Each row comes from the steps of one walk. Every step used is in the known rows, and no mark comes twice. Write the walk behind each row, first mark first.
Known rows:
nuga-ziso-viget: [ 0.043 -2.753  0.038  1.538 -1.332 -2.298 -2.208 -0.999  0.075  0.139
 -4.347  3.229 -1.122 -0.331 -2.898 -3.163 -1.021 -2.319 -3.236 -0.300
 -1.368 -0.544  1.248 -2.390 -1.465]
nuga-ziso-viget-dakif: [ 0.510 -1.068  0.474 -3.347 -2.473 -2.980 -2.298  0.221 -0.274  1.530
 -6.260  6.009  1.860 -0.796 -2.832 -0.789  0.379 -3.644  0.376  2.097
  0.284 -0.467 -0.817 -2.846 -0.475]
dakif-viget-fibo: [ 2.096 -1.431 -2.339 -0.773 -4.214 -2.792  3.628  0.818 -1.801 -2.631
 -0.056 -2.048  2.177  0.622  0.476  1.888  1.885  2.004  2.689 -0.845
  0.603  0.717  1.541 -1.856  1.695]
nuga-ziso-viget-fibo: [ 0.134  0.301 -0.378 -0.582 -1.740 -2.393  0.183  1.839  2.714  0.194
 -4.629  3.231  0.464 -0.099 -3.026 -2.150  0.548  0.344  1.463  1.719
 -3.349 -0.206  4.100 -2.551  0.583]
zuner-ziso-viget-fibo-lazigin-getuv: [-1.513  1.368 -0.247 -1.335  2.397  1.640 -1.545  2.054  5.881 -1.068
  2.309  1.052  0.057  1.267 -0.967 -2.117  1.823 -2.169  2.768  2.603
  2.353  0.595  0.937 -1.380  1.499]
fibo-nuga: [-1.219 -1.081  0.584 -2.045  0.393  1.617  2.260 -2.164 -3.644 -0.862
 -0.563 -2.404 -0.193 -0.978  2.699  4.675 -0.923 -0.293 -1.306 -0.279
  2.394 -0.643 -1.211  1.159  0.128]
getuv-lazigin: [-1.531 -0.355 -0.040  0.797 -1.453 -0.083  4.072 -0.179 -4.647  0.710
 -0.660 -0.575  0.539 -1.233  2.698  0.782  2.577  2.855 -1.312  0.632
  2.142 -0.493 -1.929  1.261 -1.495]
ziso-zuner: [-0.305 -0.810  0.696 -0.524  0.891 -2.958  3.180 -0.859 -3.105 -0.917
 -3.487  1.244  1.743 -0.905  2.002 -1.817 -2.059 -0.172 -3.157  1.066
  7.936 -0.404 -0.885 -0.501 -1.337]
dakif-viget-getuv-lazigin-fibo: [ 3.216 -0.967 -2.012  2.855 -4.493 -2.028 -0.737  2.270 -2.499 -0.355
  3.596 -1.160  0.982  0.690  0.901 -1.534  3.468  1.810  6.275 -4.335
 -1.952  0.504  1.358  1.099  1.227]
ziso-nuga-fibo-sesu: [ 1.151  1.332  1.739  0.912  6.306  0.306  1.209 -1.470  1.469  0.305
 -2.313  0.081  0.186  0.526  3.189 -0.724 -1.823 -0.630 -4.693  1.522
 -2.759 -0.472 -2.436 -1.078 -2.410]
viget-fibo: [-0.098 -0.073 -1.675 -1.934 -2.729 -1.434  6.902  1.659 -1.526 -0.291
 -1.034 -0.216  3.190 -0.711  1.984  1.973  1.159  2.087  1.568  1.620
  1.424  0.509  0.545 -0.853  1.815]
zuner-ziso: [-1.495 -3.075 -2.016 -0.969 -0.630 -1.873  2.512 -0.571 -0.103 -0.643
 -0.113 -0.035  1.026  0.909  3.188  0.157  2.058 -3.281 -6.472 -0.143
  5.243  1.319 -2.059 -1.629 -0.029]
nuga-ziso: [ 0.747 -2.583 -1.882  1.126 -2.049 -2.018  1.240 -1.276 -1.814  0.689
 -1.460  1.716  0.380 -0.049 -0.803 -0.578 -0.357 -0.639 -5.034 -3.094
 -0.664  1.054 -1.615 -1.823 -0.734]
nuga-fibo-lazigin-getuv: [ 0.628 -0.227 -1.902  3.963  3.685  2.527  0.306 -1.018  1.634  0.525
  4.372 -0.722  1.094  0.755 -0.800 -1.633 -2.133  0.031 -2.281 -4.280
 -4.921  0.524 -4.296 -0.216 -0.992]
ziso-nuga-fibo-lazigin-getuv: [ 0.194  2.361  0.502  0.990  4.278  3.338  0.340 -0.683  3.533  0.313
  3.701  0.671  0.074  0.782 -0.036 -0.594 -3.612  0.310 -1.427 -2.114
 -3.784  0.550 -3.506  0.118 -1.559]
zuner-ziso-nuga-fibo: [-1.871  0.518 -0.588 -1.197  2.957 -1.036  1.617  0.552  5.821 -0.056
 -1.370  1.082  0.329  1.902  2.468 -0.465  0.010 -2.911 -7.323  0.387
 -1.076  1.121 -0.489 -1.901 -1.431]
dakif-viget-fibo-sesu: [ 3.820 -0.963 -0.769  0.156  0.873 -1.845  1.314 -0.657 -2.096 -2.559
 -0.457 -3.089  1.016  0.771  2.081  0.742  2.641  1.356  1.917  0.622
  0.852  0.182 -0.138 -2.213  0.976]
fibo-lazigin-getuv: [ 0.518 -1.285 -0.823  1.448  0.718  2.704  1.153 -1.722 -2.409 -0.297
  4.944 -0.489  0.974 -0.247  0.595  0.026 -1.400 -0.129 -0.395 -2.794
  2.628  0.783 -5.014  0.489 -0.103]
sesu-fibo-nuga: [-1.914  0.002  1.043 -0.591 -1.546  0.873  1.710 -0.830 -2.166 -0.450
  1.041 -4.857 -1.863 -0.728  1.657  4.788 -0.963  1.728 -1.172  5.735
  3.557 -0.495  1.015  1.117 -0.409]
lazigin-getuv: [ 2.483 -2.825 -1.716  1.633 -1.614  0.519  2.757  0.294 -3.343  0.143
  3.647 -0.281  1.302 -0.618  1.992 -1.304 -2.152  0.008 -2.984 -2.903
  1.901  0.782 -3.495 -1.649 -0.472]
sesu-fibo: [-0.689 -1.933 -0.823  1.704 -3.779 -1.995  3.804  0.041 -2.440  0.037
  0.782 -2.703  0.316 -0.702  1.335  1.288 -0.427  1.564 -3.168  5.728
  4.776  0.221 -0.069 -0.902 -0.759]
sesu-fibo-nuga-ziso-viget-getuv-lazigin: [-2.762  5.968  2.933  0.950  0.985  0.707 -6.734  2.193  4.281  2.225
 -2.175 -0.219 -5.399  0.168 -2.446  0.753  2.743  2.308  5.152  5.679
 -4.159 -1.212  7.404  0.626 -2.202]
lazigin-fibo-nuga-ziso: [ 1.822 -2.897 -1.042  0.272 -2.850  0.548 -1.192 -0.643 -1.461  0.396
  2.055 -0.824 -0.237 -0.327 -1.733  0.357 -2.049 -0.879 -1.313 -4.455
 -2.673  0.468 -0.605  1.593  2.109]
fibo-lazigin: [-2.131 -1.463 -0.213  0.125  0.445  0.974  2.998 -3.488 -3.183 -0.783
  0.579 -0.590  1.603 -0.330  0.836  2.264  0.326 -0.561 -0.617 -0.064
  4.594  0.004 -3.872  1.249 -0.077]

Write each row's walk:
[-2.036 -0.499 -1.344  2.617  3.185  0.671  1.952 -2.674  0.775 -0.002
  0.071 -0.857  1.803  0.640 -0.665  0.801 -0.311 -0.640 -2.511 -1.817
 -3.347 -0.091 -3.019  0.781 -0.932]
nuga-fibo-lazigin
[ 1.134 -2.813  0.849  0.781 -2.193  0.155 -4.635 -0.382  0.141 -0.145
 -1.039  0.755 -1.729 -0.595 -3.505 -2.179 -2.809 -2.425  0.528 -1.669
 -3.395 -1.146  2.162  0.897  1.299]
lazigin-fibo-nuga-ziso-viget
[ 3.735 -4.454 -0.561  2.423 -0.397 -0.533  1.844 -0.992 -4.676  0.064
  2.071 -1.415  2.403 -0.738  3.248 -2.635 -1.101 -1.267 -1.825 -0.335
  2.572 -0.181 -4.093  0.597  1.326]
lazigin-fibo-sesu
[ 0.503  1.645 -1.270 -0.761  0.338  2.505  3.661  1.129  0.164 -0.263
  4.659 -0.601  2.457 -0.132  0.216  1.214  0.082  2.277  4.146 -0.552
  0.755  1.067 -2.315  0.244  1.943]
viget-fibo-lazigin-getuv
[ 2.590  0.232 -2.053  0.461 -1.216  1.176  0.312  0.262 -0.102 -2.587
  5.455 -2.357  1.068  1.122 -1.558  1.051  0.856  2.175  5.359 -2.985
 -0.142  1.264 -1.129 -0.950  1.894]
dakif-viget-fibo-lazigin-getuv
[ 0.186  1.850  1.778 -0.279  0.835  0.197 -3.075  0.672 -0.909  0.933
 -0.545  0.474 -1.501 -0.887 -1.766 -2.555 -0.805  2.517  0.562 -1.890
  1.112 -0.883  1.389  3.797 -0.223]
getuv-lazigin-fibo-nuga-ziso-zuner
[-0.430 -0.863 -0.107 -0.974 -0.053  0.937 -1.010 -2.189 -1.128  0.200
 -1.172 -0.386 -1.639 -0.176 -0.610  2.979 -0.979 -0.513 -3.002 -3.027
 -1.548  0.296 -0.287 -0.008 -0.209]
fibo-nuga-ziso
[-2.139  4.829  2.655 -0.391  2.664  1.386 -5.998  0.960  2.636  1.798
 -3.693  2.150 -4.031  0.056 -1.564  0.815  2.669  0.501  5.130 -0.247
 -5.603 -1.368  5.110  0.856 -1.621]
fibo-nuga-ziso-viget-getuv-lazigin
[ 2.874  1.384 -1.010  1.397 -2.427  0.072 -6.340  1.168  0.370  0.296
  3.313 -1.403 -2.314  1.274 -1.935  0.490  2.962  1.597  6.396 -6.712
 -7.058  0.611  3.388  1.932  1.272]
dakif-viget-getuv-lazigin-fibo-nuga-ziso
[-3.970  2.114  0.291 -1.250  5.493  1.154  0.126 -1.624  6.757 -0.472
 -0.143  0.748  0.036  2.369  0.650  0.813  0.661 -3.091 -4.743  0.656
 -0.151  1.007 -1.961  0.055 -1.194]
zuner-ziso-nuga-fibo-lazigin
[ 0.718 -2.400 -1.062  1.808 -4.477 -0.451  3.800  1.178 -4.783  0.897
  2.606 -0.804  2.039 -1.351  2.095 -1.769  1.422  2.609  0.573 -0.848
  1.270 -0.288 -1.971  2.861  0.816]
getuv-lazigin-fibo
[-1.896 -0.537  0.497 -3.749  0.166 -0.939  2.534 -0.248  1.753 -0.768
 -0.931  1.339  0.249  0.851  3.744  1.232  0.708 -2.836 -5.470  1.873
  6.480  1.355 -1.292 -1.337 -0.623]
zuner-ziso-nuga
[-0.194 -0.290 -0.466  2.785 -0.948  1.792  0.651 -0.538 -0.654  0.114
  6.613 -2.904 -0.528 -0.122 -0.554  0.100 -1.431  1.896 -0.411  3.405
  3.808  0.742 -2.728  0.163 -0.564]
sesu-fibo-lazigin-getuv
[-0.217 -0.177  1.981  0.922 -1.377  1.569 -5.103  0.717 -0.137  0.868
 -0.957  0.493 -3.258 -1.000 -3.215 -2.392  0.092  0.918  2.487 -0.595
 -4.479 -1.773  2.717  2.957  0.112]
getuv-lazigin-fibo-nuga-ziso-viget
[ 1.811  0.841  1.177  0.630  2.776 -1.529 -2.037  0.588  2.298  0.341
 -4.972  2.316 -0.513  0.213 -1.571 -3.255  1.013 -0.492  0.863  3.108
 -2.604 -0.643  2.328 -2.706 -0.022]
nuga-ziso-viget-fibo-sesu
[-1.280  2.570  2.038 -0.425  1.484 -1.302 -3.076 -0.525  1.096  0.217
 -2.288 -1.616 -3.139 -0.065 -2.267  0.499 -2.501  1.383 -3.100  4.557
  4.389 -0.259  3.284  0.004 -1.866]
sesu-fibo-nuga-ziso-zuner
[-0.457  0.639  0.196 -0.198  1.747 -0.611  3.524 -0.216  1.670  0.274
 -1.966  1.008  1.142  0.153  1.564  0.279 -2.489 -0.022 -4.081  0.226
 -3.201 -0.039 -0.781 -0.962 -1.762]
ziso-nuga-fibo
[-0.173  1.511  0.576 -0.226  0.983  2.156  0.306  1.377  1.990 -0.895
  1.607  0.884  0.893 -0.351 -1.700 -1.622 -0.590  0.757  6.061  2.255
  0.388 -0.558  0.411 -0.443  1.214]
ziso-viget-fibo-lazigin-getuv
[-2.265  2.327  1.511 -1.097  1.444  1.111 -4.985  3.176  4.092  0.625
  0.494 -0.124 -1.955  0.750  1.589 -1.239  4.075 -2.494  5.595  1.418
 -0.452 -0.955  4.510  2.401  1.302]
zuner-ziso-viget-getuv-lazigin-fibo-nuga
[-0.662  0.934  2.287 -5.567 -0.280 -0.220 -4.509 -0.717  0.063  1.061
 -5.927  3.771 -0.427 -0.987 -2.679  2.707 -0.081 -3.470  2.216  2.164
 -0.720 -1.188  0.431 -1.092 -0.016]
fibo-nuga-ziso-viget-dakif
[ 0.763  2.750 -0.332  0.244 -0.960  1.300 -2.882  2.037  0.695  2.639
  2.319  0.216 -1.089  0.086 -0.470  0.555  2.387  1.880  5.137 -4.262
 -5.490  0.502  2.440  2.930  1.422]
viget-getuv-lazigin-fibo-nuga-ziso
[-1.896  1.851  2.150 -3.580  0.276  0.739  1.467  0.927  0.589 -1.381
 -3.945 -1.075 -0.311 -0.992  0.240  2.921 -0.061  0.641  5.269  4.559
 -0.188 -1.815  4.361  0.447  1.480]
ziso-viget-fibo-nuga
[ 1.594 -0.811  0.655 -0.806  0.272 -1.118 -2.718 -0.250 -0.838 -0.097
 -0.600  0.757 -0.357 -0.472 -2.127 -2.281 -3.649 -0.678 -1.224 -2.905
  2.141 -0.141  0.942  1.661  1.043]
lazigin-fibo-nuga-ziso-zuner
